Each row was made from one path, in order. Every step used is in the known rows, and no mark comes twice. Write each row's path.
In the rows, zero is written as 128.
Known rows:
dopin-porok-kebuf: [ 58  54 161 136 151  96 142 143 150  89 122  96 183 116 109 129 108 133
 116 128 105 118 171 141 139 148 111]
fotuz-lidug-dopin-porok: [119 172 161 155  93 112 122 171 131 119 135  82 189 121 121 141 138 160
 130 151 131 144 154 125 110 117 106]
lidug-dopin-ninu: [172 125 159 159 130 107 102 119 126  98 139 149 118 145 116 129 138 105
 123 120 152 151 169 158 121 104  89]
porok-dopin-ninu: [130  90 153 157 131 116 123 106 129 102 133 159 116 163 120 113 129  64
 136 115 137 150 163 176 135 141 108]
kebuf-lidug: [101 125 155 152 107 119 124  97 123 131 130 170 119 178 116 148 126 137
 129 138 124 121 161 151 124 129 102]
ninu-dopin-lidug-kebuf-zego-fotuz: [115  90 157 165 150  96  64 175 153 115 140  95  44 174 112 126 156 156
 126  75 106 118 148  76 151  87 162]
ninu-dopin-porok-kebuf: [ 52 101 166 114 145 102 122 154 158  88 140  88 160 184  94 163 115 142
 103 131 115  71 180 124 151 108 114]
kebuf-pulop: [ 95 151 150 134 109 127 124  65 119 135 132 152 148 130 122 145 155 124
 128 149 138 131 154 173 121 131 142]
lidug-dopin-porok-kebuf-pulop: [ 90 176 149 132 127 104 141 141 138 100 129  64 227 137 120 145 129 166
 111 156 148 141 167 149 124 108 130]
lidug-kebuf: [103  90 153 140 152 105 112 114 129 104 115 109 120 107 123 135 162  96
 112 112 132 145 177 131 133  99 117]
zego-kebuf: [ 90  43 165 158 141 117 106  99 134 105 135 172 101 144 110 151 124 115
 126 123 120 153 142 146 134 128 113]
fotuz-lidug-dopin-porok-kebuf-pulop: [ 98 225 158 129 108 110 150 138 120 114 133  32 237 145 125 148 151 171
 105 181 153 153 161 133 103 108 144]
porok-dopin: [ 91  83 154 150 124 115 123 108 132 111 129 144 133 161 113 131 125  83
 130 113 123 127 157 163 134 140 110]
lidug-dopin-porok: [113 117 154 157 114 104 111 161 147 101 129 113 185 128 116 137 113 151
 135 128 130 133 159 142 130 122  98]
kebuf-zego: [ 95  14 168 164 125 111  93 123 147 118 143 192  88 130 121 121 126 101
 119  83 102 110 159 154 141 152  99]
fotuz-lidug-dopin-ninu: [182 177 165 156 112 115 111 122 109 115 145 118 125 159 123 135 162 111
 121 142 153 159 163 146 103  98 104]
fotuz-lidug: [116 128 167 142 108 118 123 106 114 132 137 122 124 140 116 144 159 112
 122 144 115 128 155 139 110 131 121]
kebuf-porok: [142 148 163 161 129 125 122 112 138 138 141 158 101 114 122 139 128 154
 119 152 105 123 159 144 132 165  81]
kebuf-zego-fotuz-lidug-dopin: [134 123 163 187 117 105  77 158 135 127 141 156  86 161 125 122 134 156
 119 110 124 115 135 120 127 111 106]
zego-fotuz-lidug-kebuf: [115 150 150 158 148 108 112 119 118 121 112  99 104 120 130 129 166 133
 121 142 134 138 150 101 128  98 138]
pulop-kebuf-porok: [177 158 157 145 151 124 134 124 134 145 133 129 132  66 132 133 140 149
 110 153 112  92 183 138 121 155  79]
zego-fotuz-lidug: [114 132 156 163 124 116 112 105 121 132 125 149 102 138 118 131 143 147
 131 147 116 108 136 128 126 132 127]
dopin-ninu: [143  80 157 152 133 114 114 101 127 106 136 170 105 136 116 117 136  84
 135 122 129 138 166 169 132 136 105]

Write each row's path:
[ 85  91 160 165 120 125 115  95 127 122 134 184 101 197 118 156 122 142
 130 140 129 156 142 140 130 119 109]	zego-kebuf-lidug
[161 130 156 171 137 105  89 166 130 133 137 133 116 111 136 116 145 154
 111 113 129  94 160 112 117  99 105]	pulop-kebuf-zego-fotuz-lidug-dopin
[154 226 151 175 152 121 119 140 126 144 120 100  91 108 139 132 163 174
 109 173 125 136 150  90 130 125 115]	zego-fotuz-lidug-kebuf-porok
[158 177 147 140 125 113 123 127 118 131 133 116 159 141 129 146 138 151
 110 138 153 110 186 138 106  76  84]	pulop-kebuf-lidug-dopin
[131  26 161 165 140  97  95 159 141 117 134  85  88 104 127 101 169 120
 128  68  99 186 156 106 124 127 146]	dopin-lidug-kebuf-zego
[147 171 163 151 108 113 110 129 113 123 140 104 134 152 118 150 155 135
 116 142 140 138 156 135 103  97 105]	fotuz-lidug-dopin
[140 149 158 167 128 126 130 131 138 132 137 140 118 148 123 133 120 130
 121 145 114 126 155 151 137 171  88]	kebuf-porok-dopin
[104 158 155 161 143  94 130 175 138  99 123  66 180 155 114 135 118 188
 115 155 127 127 148 106 129 110 120]	zego-fotuz-lidug-dopin-porok-kebuf
[ 76   4 172 149 157  96 110 134 150  98 143 154  98 153 113 121 122 100
  92  84  98 105 173 144 142 142 100]	porok-kebuf-zego
[151 228 157 159 131 126 140 148 120 138 123  60 126 134 141 136 168 117
 102 162 131 165 165 107 116 128 112]	fotuz-lidug-kebuf-porok-dopin
[118 111 165 132 115 111  96 126 132 124 155  91 102 186  96 155 155 147
 134 114 104 113 152 117 123 112 150]	ninu-dopin-lidug
[174 162 156 165 145 110 127 150 131 135 127  49 106  82 129 122 169 159
 126 135 106 189 154  93 117 140 134]	dopin-lidug-kebuf-porok
[119 144 161 137 131 114 124 122 113 119 119  77 128 117 128 141 185  96
 108 135 134 153 168 114 111  93 132]	fotuz-lidug-kebuf
[ 47   5 166 156 147  95 121 168 167  92 135 124 153 125 115 112 101 123
 111  92  91 108 169 138 148 159 106]	dopin-porok-kebuf-zego
[ 99  40 159 157 149 103  91 143 146 105 128 145  81 113 130 115 154  90
 108  76 118 133 172 125 142 108 110]	lidug-kebuf-zego
[138  87 158 164 140 112 101 139 132 144 130 153  96  94 137 108 147 140
 122 115 110  78 158 123 125 136 116]	pulop-kebuf-zego-fotuz-lidug
[124 167 141 139 122 114 135 113 113 127 117  24 168 131 133 117 187 113
 140 126 142 206 146 131 110 114 193]	porok-dopin-lidug-kebuf-pulop
[170 130 163 195 123 108  79 152 130 118 147 171  68 162 130 105 137 138
 124 111 140 134 141 129 128 112 107]	kebuf-zego-fotuz-lidug-dopin-ninu
[125 130 159 126 139 104  96 146 131 112 137  42  94 159 105 156 183 135
 120 105 123 147 168  92 125  71 160]	ninu-dopin-lidug-kebuf
[141 173 151 161 154 119 131 145 137 118 125  91 118 122 134 130 145 108
 107 140 130 152 169 123 138 135  98]	lidug-kebuf-porok-dopin
[123 100 149 150 141 101 126 150 125 110 119  30 135 133 122 112 167  97
 138  97 120 203 153 113 117 116 158]	porok-dopin-lidug-kebuf
[102 159 165 143 129  96 141 175 132  97 131  41 204 147 115 147 132 158
 102 150 129 141 167 118 108 109 109]	fotuz-lidug-dopin-porok-kebuf
[ 62  62 162 173 142  97 119 176 157 109 128 122 139 144 121 108 110 169
 117 121  92 102 142 110 145 160 128]	dopin-porok-kebuf-zego-fotuz-lidug
[168 214 163 142 141 116 103 162 137 134 146  35  86 148 114 156 176 175
 110 137 114 143 166  82 131 101 134]	ninu-dopin-lidug-kebuf-porok
[ 99  76 164 182 120 114  91 133 137 134 138 181  72 147 125 113 136 145
 128 113 101 102 133 128 136 146 119]	kebuf-zego-fotuz-lidug
[ 83 132 158 118 144 111 144  73 121 113 133 109 164 150 115 143 148 125
 104 150 135 124 167 164 124 124 144]	porok-kebuf-pulop
[ 52  10 158 175 162  90 111 172 173  92 125 152 126 139 116 101  87 155
 124 100  89  94 148 127 165 165 113]	dopin-porok-kebuf-zego-fotuz
[ 92  24 158 184 140 106  81 130 152 118 137 212  63 139 117 106 115 138
 132  89 100  90 139 141 155 150 107]	kebuf-zego-fotuz
[134  90 154 146 142  97 117 138 126 117 120  50 116 101 120 121 174 127
 132 104 114 196 156 109 113 109 157]	dopin-lidug-kebuf
